Each row comes from the steps of one path. Every step used is in the known rows, and no mark comes twice. Write the path behind each row, first mark first.
In the rows, zero is written as 100.
Known rows:
M/W: 102 88 122 66 104 71 86 104 107 103 102 97 89 124 128 114 77 108 111 88 145 122 95 88 102 96 110 74 86 89 132 94 108 113 107 113 146 118 120
K/W/U/G: 130 82 117 55 132 114 72 117 88 103 76 109 93 110 98 97 86 108 95 84 136 99 109 103 96 108 80 58 93 87 95 125 100 99 87 132 141 95 137
G/U/W/M/Y: 94 85 125 77 85 66 103 132 127 113 77 76 76 112 91 90 82 89 138 110 126 105 92 67 92 118 120 57 64 72 53 101 85 115 131 163 127 68 113
N/G/U/W/M/Y: 90 79 137 78 86 90 86 147 113 112 86 79 69 109 87 76 62 99 149 102 138 117 104 46 67 126 111 50 65 67 54 122 76 120 117 158 117 64 119
M/Y/A/G/Z/W: 124 114 135 40 113 50 65 85 112 105 121 85 80 130 92 43 98 102 94 97 167 105 115 107 94 84 88 83 90 86 89 93 92 91 108 118 62 66 147
D/G/Z/Y/A: 109 109 107 69 146 42 60 106 135 109 70 88 71 98 83 61 107 106 101 124 125 100 134 108 111 85 127 126 112 72 75 134 110 108 99 80 65 74 119
K/W/U/G/D: 136 80 112 44 117 109 66 115 102 121 61 102 99 105 109 101 97 88 106 87 141 108 127 115 99 110 83 70 83 73 91 124 96 92 79 136 119 78 140
D/G/U/W/M/Y: 99 79 121 73 101 78 79 155 136 105 73 73 71 103 86 65 77 78 132 102 131 104 97 74 103 102 128 61 81 59 66 107 81 98 132 154 123 74 131
S/G/Z: 115 107 114 70 121 78 83 106 126 117 82 81 80 86 98 86 80 83 101 99 133 109 104 111 120 95 113 110 116 80 113 101 106 70 97 117 100 92 123
K/W/M: 113 98 118 55 113 67 69 124 108 116 77 104 129 133 80 116 105 94 133 87 126 114 99 69 99 130 79 57 65 70 89 116 102 96 136 111 133 110 108
Y/A/G/U/W: 124 85 115 61 106 59 64 100 104 85 95 107 54 92 69 62 107 102 123 116 149 88 107 142 83 89 111 57 90 89 51 105 76 128 111 169 100 60 109
N/G/K: 85 96 125 98 112 91 42 123 81 107 110 136 101 89 98 93 75 144 127 127 126 142 93 75 60 104 99 74 86 91 112 137 108 118 84 86 112 97 114
Y/A/G/K/W/M: 131 112 148 47 137 41 24 126 103 104 120 128 138 131 69 74 125 114 127 116 137 124 121 84 77 123 63 33 68 62 72 148 117 101 146 115 95 98 128
D/G/U/W/M: 114 68 104 85 100 81 64 151 124 104 68 100 69 95 74 79 89 84 141 110 125 101 87 90 100 113 125 65 89 58 64 103 82 99 136 145 130 74 102
L/R: 109 99 102 74 121 57 71 101 102 122 71 92 76 96 108 99 90 136 92 114 112 117 75 100 100 99 122 72 68 95 124 110 107 108 89 96 136 109 104
M/G/U: 121 59 130 68 92 79 84 126 129 105 85 91 58 80 86 75 73 104 111 91 146 99 107 83 106 90 121 71 87 77 109 84 123 114 97 115 123 92 118
S/G/K/W/M: 114 110 138 75 141 58 48 148 119 108 96 112 142 113 101 93 100 94 123 102 123 129 103 70 88 126 79 52 79 58 102 145 118 70 144 115 134 116 137
M/W/U/G: 124 75 125 65 118 111 82 126 90 101 102 96 68 117 128 97 66 116 92 86 141 108 106 89 91 102 104 60 105 81 121 107 115 107 87 135 148 103 137
Y/A/G: 123 111 119 48 126 64 44 110 93 97 115 104 80 104 66 67 109 120 118 115 135 101 115 125 94 78 103 72 101 96 91 118 99 107 97 106 80 100 115
M/W/U: 115 79 124 66 115 83 97 107 100 107 107 82 68 119 138 119 74 120 103 87 140 117 93 76 104 98 98 71 96 85 127 98 110 133 119 120 149 121 109
S/G: 103 108 111 77 133 81 72 131 110 100 91 87 85 83 96 91 83 99 116 101 120 105 95 110 106 81 119 93 113 93 123 116 101 76 95 107 121 115 121
U/W/M: 91 97 107 78 110 61 70 131 96 103 79 118 98 119 83 100 97 104 146 112 111 110 83 101 86 123 118 65 83 87 71 111 78 101 131 132 126 81 99
W/M: 103 103 112 77 103 69 71 137 104 123 87 100 102 113 73 107 99 112 138 111 109 111 89 67 98 121 108 78 86 79 91 111 107 102 120 97 113 107 92
A/G/K/W/M: 131 106 147 46 118 65 38 130 117 114 102 125 154 127 81 85 107 102 134 103 138 128 109 81 75 117 68 24 66 57 92 131 118 85 135 121 115 104 140
M/G/K: 95 85 141 80 118 61 55 129 109 98 109 132 100 89 108 75 78 130 108 112 129 131 104 96 86 86 113 68 89 89 130 113 132 102 95 86 119 102 139
D/G/Z: 115 89 103 70 110 89 65 106 124 119 76 96 76 93 91 79 77 90 102 100 133 116 102 109 131 87 114 111 108 73 116 95 103 83 96 96 96 91 124
K/W/M/G/Z: 136 76 153 35 110 62 71 116 138 126 76 96 118 135 89 77 77 78 113 65 152 119 129 69 117 134 78 60 71 48 103 100 123 81 141 112 114 88 142
A/Y: 98 101 112 71 103 50 51 118 128 118 93 89 101 111 99 94 74 85 117 102 126 123 88 81 77 69 112 93 87 101 105 122 111 102 86 83 114 102 115
W/U: 110 93 107 75 119 90 87 114 92 113 90 92 67 92 102 116 91 129 112 104 121 106 85 91 104 90 104 89 105 98 101 107 103 127 106 103 121 108 94
Y/A/G/U/W/M: 133 86 122 58 104 54 59 130 112 98 95 103 69 110 53 64 117 96 143 123 137 91 110 109 80 119 106 45 82 66 34 112 85 118 142 167 95 61 94
Z/Y/A/G: 116 123 123 46 145 42 57 111 117 93 93 91 89 104 72 59 120 121 123 125 125 91 134 119 72 68 117 80 101 88 74 143 109 119 89 95 66 87 119
L/K/W/M: 108 103 124 80 115 61 64 126 101 111 81 104 140 117 85 96 95 105 95 91 105 136 95 71 97 133 61 55 45 54 93 131 126 108 135 101 146 91 108
Z/Y/A/G/D: 123 119 117 35 134 39 49 109 134 113 79 86 93 100 82 59 130 102 133 130 132 101 156 132 78 69 119 94 96 75 75 144 105 111 82 98 45 68 122
W/U/G/D: 126 84 101 63 110 115 68 130 98 125 73 100 71 86 103 91 92 103 112 108 125 108 116 115 98 102 110 92 104 81 96 117 105 93 66 122 100 74 125

Write each row's path:
128 61 138 68 89 74 76 155 138 120 87 88 73 96 67 80 82 97 132 93 136 100 109 51 103 120 115 60 79 57 95 93 132 108 127 116 119 91 107 -> W/M/G/U
104 96 133 78 111 70 99 154 141 101 81 56 75 99 96 72 76 71 131 98 128 98 102 74 94 109 123 60 86 62 66 116 84 88 134 172 127 77 127 -> S/G/U/W/M/Y
108 75 106 87 85 67 88 129 115 108 69 106 75 105 75 104 97 93 146 113 123 100 80 83 88 130 120 62 74 73 52 97 87 120 135 157 131 69 85 -> G/U/W/M
120 73 100 81 94 95 68 130 127 109 76 88 58 73 79 85 84 97 116 108 136 99 91 92 115 83 123 93 97 73 102 93 104 105 100 114 122 99 108 -> D/G/U
119 119 139 43 120 43 46 136 105 102 132 84 101 144 73 45 110 115 127 102 144 101 112 70 73 98 90 54 79 79 77 118 93 89 138 112 75 90 131 -> Z/W/M/Y/A/G
120 88 141 48 85 77 88 137 136 107 88 71 84 114 76 60 83 78 139 98 141 100 107 86 82 100 110 35 72 59 56 102 82 103 125 178 104 67 135 -> A/G/U/W/M/Y
94 115 122 74 119 30 63 135 94 108 120 90 94 144 84 77 111 124 125 110 129 107 97 52 83 116 99 75 73 90 73 114 95 103 142 97 95 89 107 -> Z/W/M/Y/A
95 94 124 79 101 39 89 132 115 104 93 79 63 115 78 81 105 100 129 119 126 101 106 72 94 124 117 65 67 79 30 115 83 130 140 159 107 62 100 -> G/U/W/M/Y/A
94 110 121 96 138 66 58 133 108 99 105 114 103 76 111 91 90 114 111 125 116 126 91 104 86 86 112 87 107 90 123 129 117 80 100 101 122 110 126 -> S/G/K
118 96 145 56 140 18 70 129 142 122 79 88 84 119 72 57 104 106 116 110 123 102 155 66 97 123 117 92 94 57 69 130 139 109 128 85 63 64 117 -> W/M/G/Z/Y/A
132 70 119 53 108 109 74 126 108 118 90 91 70 112 138 95 77 97 104 91 148 118 125 104 97 105 106 75 95 68 122 109 113 102 81 137 127 85 139 -> M/W/U/G/D
139 95 141 48 133 84 53 103 104 103 108 118 119 106 110 90 96 118 105 99 146 123 102 105 82 90 60 36 84 73 104 129 110 112 120 127 124 110 142 -> A/G/K/W/U
134 108 120 46 116 62 57 86 111 114 105 99 77 105 66 64 106 103 104 110 147 107 123 127 112 93 97 87 104 82 82 102 107 102 101 115 63 81 118 -> Y/A/G/Z
118 83 107 76 123 117 74 132 83 106 85 107 66 90 90 92 82 125 100 105 121 97 98 100 93 99 110 77 114 94 97 117 104 100 74 119 122 91 119 -> W/U/G
99 76 97 90 85 76 95 99 106 93 67 108 62 89 92 105 92 99 126 114 132 98 78 117 92 101 124 73 83 93 70 87 76 128 107 156 138 68 98 -> G/U/W
133 67 135 60 115 71 81 100 111 108 98 98 59 108 116 68 76 116 89 76 162 103 97 87 102 100 90 89 105 77 120 76 113 101 122 104 109 79 126 -> M/G/Z/W/U
105 96 106 81 100 60 63 130 93 110 96 114 103 129 83 99 107 118 137 106 125 103 73 64 78 124 100 74 79 83 95 95 96 91 137 94 120 96 94 -> Z/W/M
132 77 141 28 111 58 54 142 138 126 72 98 126 126 97 81 95 72 139 72 144 123 141 82 109 122 86 56 59 50 106 116 118 80 130 106 109 91 140 -> K/W/M/G/D
111 123 156 39 138 42 47 106 108 96 127 106 128 122 102 63 104 113 101 107 149 128 130 103 84 79 69 39 64 85 88 144 106 107 110 123 95 100 164 -> M/Y/A/G/K/W
135 99 144 46 100 61 71 141 133 122 115 55 75 111 55 56 103 97 129 108 141 96 127 56 97 106 102 56 77 62 57 116 116 114 131 136 73 86 114 -> W/M/Y/A/G/U
112 90 99 66 98 103 60 126 102 119 69 115 90 90 89 84 92 92 120 114 126 114 117 124 96 98 124 94 93 83 102 112 103 74 55 113 96 70 131 -> U/G/D
93 113 141 73 116 57 80 133 112 116 89 75 144 126 101 84 82 101 88 83 107 141 105 52 103 122 60 50 36 55 93 137 125 106 126 107 139 95 135 -> L/K/W/M/Y
109 86 118 97 126 104 61 134 77 105 102 134 87 83 102 93 85 141 96 128 114 119 92 95 75 104 103 69 107 90 99 129 121 106 78 112 122 86 128 -> W/U/G/K
106 103 128 76 117 53 53 127 105 116 91 130 147 126 94 113 108 111 129 110 122 135 93 63 84 137 77 47 60 66 92 130 118 100 142 105 134 108 117 -> G/K/W/M
130 100 113 35 96 86 55 112 122 121 84 94 99 96 89 75 102 87 136 104 142 116 120 134 96 75 105 80 92 78 112 103 98 86 81 112 75 86 128 -> A/G/D
125 87 109 75 92 88 61 123 99 121 83 122 99 131 72 73 94 95 111 105 136 101 93 79 83 144 99 79 89 66 84 88 105 58 107 118 100 59 124 -> U/G/Z/W/M
103 120 139 41 131 48 55 136 102 93 113 88 93 132 74 47 102 102 137 110 127 108 123 106 82 97 105 45 83 82 55 133 75 101 131 147 81 74 135 -> U/W/M/Y/A/G
107 123 155 56 128 41 41 144 112 115 138 99 114 120 77 51 107 124 128 130 125 129 124 67 77 101 95 50 77 70 75 144 124 103 129 107 70 94 134 -> W/M/Y/A/G/K
95 107 124 70 101 56 76 135 105 113 103 87 107 140 96 86 94 110 130 98 131 108 86 47 82 110 100 70 70 83 95 99 96 89 132 101 112 97 121 -> Z/W/M/Y
141 80 122 51 119 112 85 91 102 120 68 104 88 109 99 96 82 92 82 80 147 106 114 104 114 122 74 71 96 71 85 108 106 93 92 144 124 77 143 -> K/W/U/G/Z
110 57 126 71 98 73 82 118 121 87 75 110 56 84 99 72 70 95 119 92 146 97 101 118 93 92 128 58 86 85 89 87 91 119 106 151 139 67 125 -> M/G/U/W
128 112 125 41 118 68 84 89 145 117 68 84 99 103 87 67 97 92 114 108 138 103 130 115 89 77 111 89 104 66 90 112 116 97 81 109 68 73 136 -> A/G/Z/Y
97 95 134 78 120 86 41 111 88 102 99 141 127 107 106 100 78 126 120 103 142 144 103 76 63 111 70 55 66 85 107 142 102 116 97 101 133 103 134 -> N/G/K/W
121 85 122 83 133 108 69 121 78 98 79 110 106 92 103 81 79 118 57 87 116 121 103 104 94 109 61 54 71 68 99 138 122 110 86 121 155 81 140 -> L/K/W/U/G
119 77 129 61 103 62 71 97 116 106 95 112 80 115 104 64 75 103 93 80 161 107 98 100 100 100 102 87 93 84 123 69 110 81 107 97 107 74 136 -> M/G/Z/W
122 80 148 40 121 62 59 144 119 108 86 101 121 129 86 82 85 91 125 67 138 112 121 68 103 118 83 42 69 64 108 116 119 87 136 106 132 108 139 -> K/W/M/G
127 77 114 58 90 86 77 105 115 90 80 103 71 88 82 74 89 90 130 106 148 94 93 138 82 82 115 50 89 81 72 89 78 114 100 170 118 67 120 -> A/G/U/W
111 106 108 73 134 58 72 100 112 112 68 107 78 106 73 66 105 109 93 128 121 95 141 111 88 108 127 108 106 81 59 135 117 99 66 106 68 49 127 -> U/G/Z/Y/A
120 85 99 78 95 95 70 96 92 109 79 127 85 114 89 74 86 102 92 101 149 102 90 113 86 114 106 91 99 87 102 83 97 67 77 120 107 58 136 -> U/G/Z/W
117 87 97 73 107 78 57 101 112 107 86 111 79 108 100 70 86 96 101 98 151 106 83 106 110 92 106 107 101 78 118 77 88 73 109 93 105 82 130 -> D/G/Z/W
90 81 143 81 123 46 49 154 105 89 99 145 111 109 103 69 82 117 136 116 120 133 102 93 70 118 114 41 78 73 93 123 110 98 136 121 127 74 134 -> U/W/M/G/K
93 119 149 68 133 24 57 129 106 112 115 107 136 139 97 91 114 117 115 115 126 135 119 50 89 130 76 54 51 75 68 149 115 114 147 110 108 100 130 -> G/K/W/M/Y/A
125 103 118 77 117 63 68 128 122 119 92 90 98 118 90 76 94 82 117 97 138 103 92 76 97 129 95 94 101 60 102 94 104 54 140 112 102 84 115 -> S/G/Z/W/M
116 95 110 75 90 57 74 106 109 129 87 109 102 135 83 95 102 98 121 103 139 108 79 65 95 141 94 90 83 69 88 81 103 81 141 102 100 76 99 -> G/Z/W/M
130 80 111 72 112 119 89 107 97 123 78 98 64 92 91 88 77 109 87 102 132 105 105 104 111 113 104 95 115 79 92 100 112 94 76 127 102 73 125 -> W/U/G/Z
138 82 119 54 85 94 76 111 126 111 89 87 74 83 68 81 90 95 123 101 146 95 98 104 95 82 108 64 92 77 93 89 107 112 94 136 105 91 114 -> A/G/U
